In the rows, zero is written as 128.
Known rows, with every way that one mark hangs from another
z35[z574[z385[z112[z222]] z747]]: [168 125 123 181 130  73 114 138  49 148 129  98 164 105 116 125 146 153
 124 141]
z385[z112[z222] z574[z35]]: [142 143 128 193 114  63 121 130  46 127 113 101 169 100 140 131 131 161
 178 138]
z574[z35[z260] z385[z112[z222]] z747]: [163 145  95 179 134  58 119 120  51 126 147 121 175 126 134 133 132 179
 134 140]
z574[z35 z747]: [165 128 113 152 116  83 121 136  57 127 139 130 155 129 139 161 138 168
 142 149]
z222[z112[z385[z574[z35[z260] z747]]]]: [166  88 140 168 150  76 101 137  49 126 164 134 147 121 151 199 122 175
 138 144]
z574[z35[z260] z747]: [158 117 122 152 129  79 126 120  61 121 155 150 153 139 142 169 128 180
 134 143]
z561[z842[z260]]: [135 114 133 164 142  85 134 141  82 136 159 137 129  95 130 157 135 158
 155 118]
z561[z842]: [133 120 122 162 117  86 132 142  84 145 154 126 147  93 151 161 136 144
 138 124]
z35[z260[z842] z574[z385[z112] z747]]: [160 144 136 188 140  88  96 136  43 136 166 138 166 108  97 152 137 165
 107 143]
z112[z222 z385[z574[z35]]]: [145 111 102 179 114  67 113 141  72 134 113 106 152  99 145 160 135 142
 170 142]
z747[z574[z35[z260] z385[z112]]]: [162 139 116 182 154  85 124 128  46 125 167 123 163 135 123 172 127 196
 124 143]
z385[z112]: [139 131 118 192 116  80 114 143  61 146 137 117 171 117 148 158 126 167
 133 124]
z574[z385]: [138 129  81 177 116 100 134 151  99 147 140 116 149 113 138 172 124 144
 146 139]
z574[z35[z260[z842]] z385[z112[z222]]]: [133 170  95 208 119  69 111 130  62 126 147 119 179 100 121 134 131 164
 151 137]
z35[z260 z574]: [129  81 149 171 132  97 137 125  82 141 147 133 140 121 130 177 121 160
 133 132]
z574[z35[z260[z842]] z385[z112] z747]: [162 176 100 185 132  76  94 132  42 118 169 145 180 118 112 152 133 179
 124 146]
z112[z222 z385[z574[z35[z260] z747]]]: [161 106 118 163 134  61 109 121  60 125 133 136 149 114 144 160 136 158
 149 145]
z385[z112 z574]: [139 137 134 193 121  84 117 142  56 137 132 117 164 104 139 159 122 157
 154 130]
z112[z222 z385[z574[z35 z747]]]: [169 117 110 162 120  63 103 139  55 131 118 117 151 104 142 153 145 145
 155 150]
z112[z222 z385[z574]]: [137 104 111 183 114  76 114 146  87 150 112 108 145  90 151 160 134 129
 161 134]
z574[z747]: [158 120 119 157 115  91 119 141  71 142 137 133 148 121 144 161 137 156
 134 140]
z35[z260 z574[z385 z747]]: [161  99 124 159 144  97 131 129  75 138 159 136 140 126 114 173 129 159
 118 147]

Rows
[162 136 123 168 130  80  85 135  50 117 155 158 153 107 121 178 136 158
 138 151] | z112[z385[z574[z35[z260[z842]] z747]]]
[145 137 151 169 130 101 114 129  58 123 159 146 144 116 118 173 140 177
 141 146] | z747[z574[z35[z260[z842]]]]
[165 134 103 161 134 101 132 145  71 131 148 110 143 122 123 178 138 167
 144 154] | z747[z574[z35 z385]]
[158 139 143 178 132  56 116 110  34 116 134 130 166 117 138 134 130 177
 155 140] | z385[z112[z222] z574[z35[z260] z747]]
[174  99 132 168 138  80  96 154  45 132 149 116 149 111 149 189 132 163
 145 148] | z222[z112[z385[z574[z35 z747]]]]
[159 168 148 182 130  74  92 124  26 110 156 152 170 111 116 151 131 177
 145 145] | z385[z112 z574[z35[z260[z842]] z747]]
[165 149 110 185 132  74 122 138  47 135 133  91 165 111 125 139 145 175
 143 145] | z747[z574[z35 z385[z112[z222]]]]
[137 140  90 197 129  62 130 123  69 130 142 110 175 119 139 142 121 175
 148 135] | z574[z35[z260] z385[z112[z222]]]
[169 110 116 157 131 100 126 146  72 144 144 119 143 116 112 166 138 146
 124 151] | z35[z574[z385 z747]]
[130 148 136 180 118  94 117 127  69 114 147 148 148 101 121 171 122 157
 174 145] | z385[z574[z35[z260[z842]]]]
[141  88 130 188 132  93 106 162  75 152 143 107 143  97 159 197 120 146
 151 131] | z222[z112[z385[z574]]]
[158 141 144 182 119  67 110 132  42 138 117 114 162  99 140 125 141 153
 154 135] | z385[z112[z222] z574[z747]]
[177 158  86 174 129  73 110 143  43 127 152 118 179 127 127 152 133 176
 128 148] | z574[z35 z385[z112] z747]
[134 136 135 198 114  72 121 134  60 143 112 102 161  92 145 132 130 148
 169 129] | z385[z112[z222] z574]
[128 140 119 180 114  91 117 130  75 122 155 146 157 113 128 168 127 165
 154 140] | z574[z35[z260[z842]]]
[162 149  94 184 120  69 113 141  59 147 130 105 171 108 136 126 141 154
 132 137] | z574[z385[z112[z222]] z747]
[153 152 142 164 125  90 107 124  51 109 152 159 147 108 116 164 133 161
 160 152] | z385[z574[z35[z260[z842]] z747]]
[167  91 137 172 138  88  95 158  57 149 147 119 143 104 156 189 131 151
 136 140] | z222[z112[z385[z574[z747]]]]
[137 144  88 199 115  74 123 144  77 150 126  93 171 101 141 132 131 150
 145 129] | z574[z385[z112[z222]]]
[158 158  96 167 125  92 110 134  69 119 166 151 156 117 113 165 133 164
 137 153] | z574[z35[z260[z842]] z385 z747]
[144 120 114 198 123  77 125 141  67 153 124  87 165 100 120 133 135 148
 137 135] | z35[z574[z385[z112[z222]]]]
[137 132 116 185 125  84  96 138  68 121 149 148 153 102 127 186 126 154
 153 142] | z112[z385[z574[z35[z260[z842]]]]]
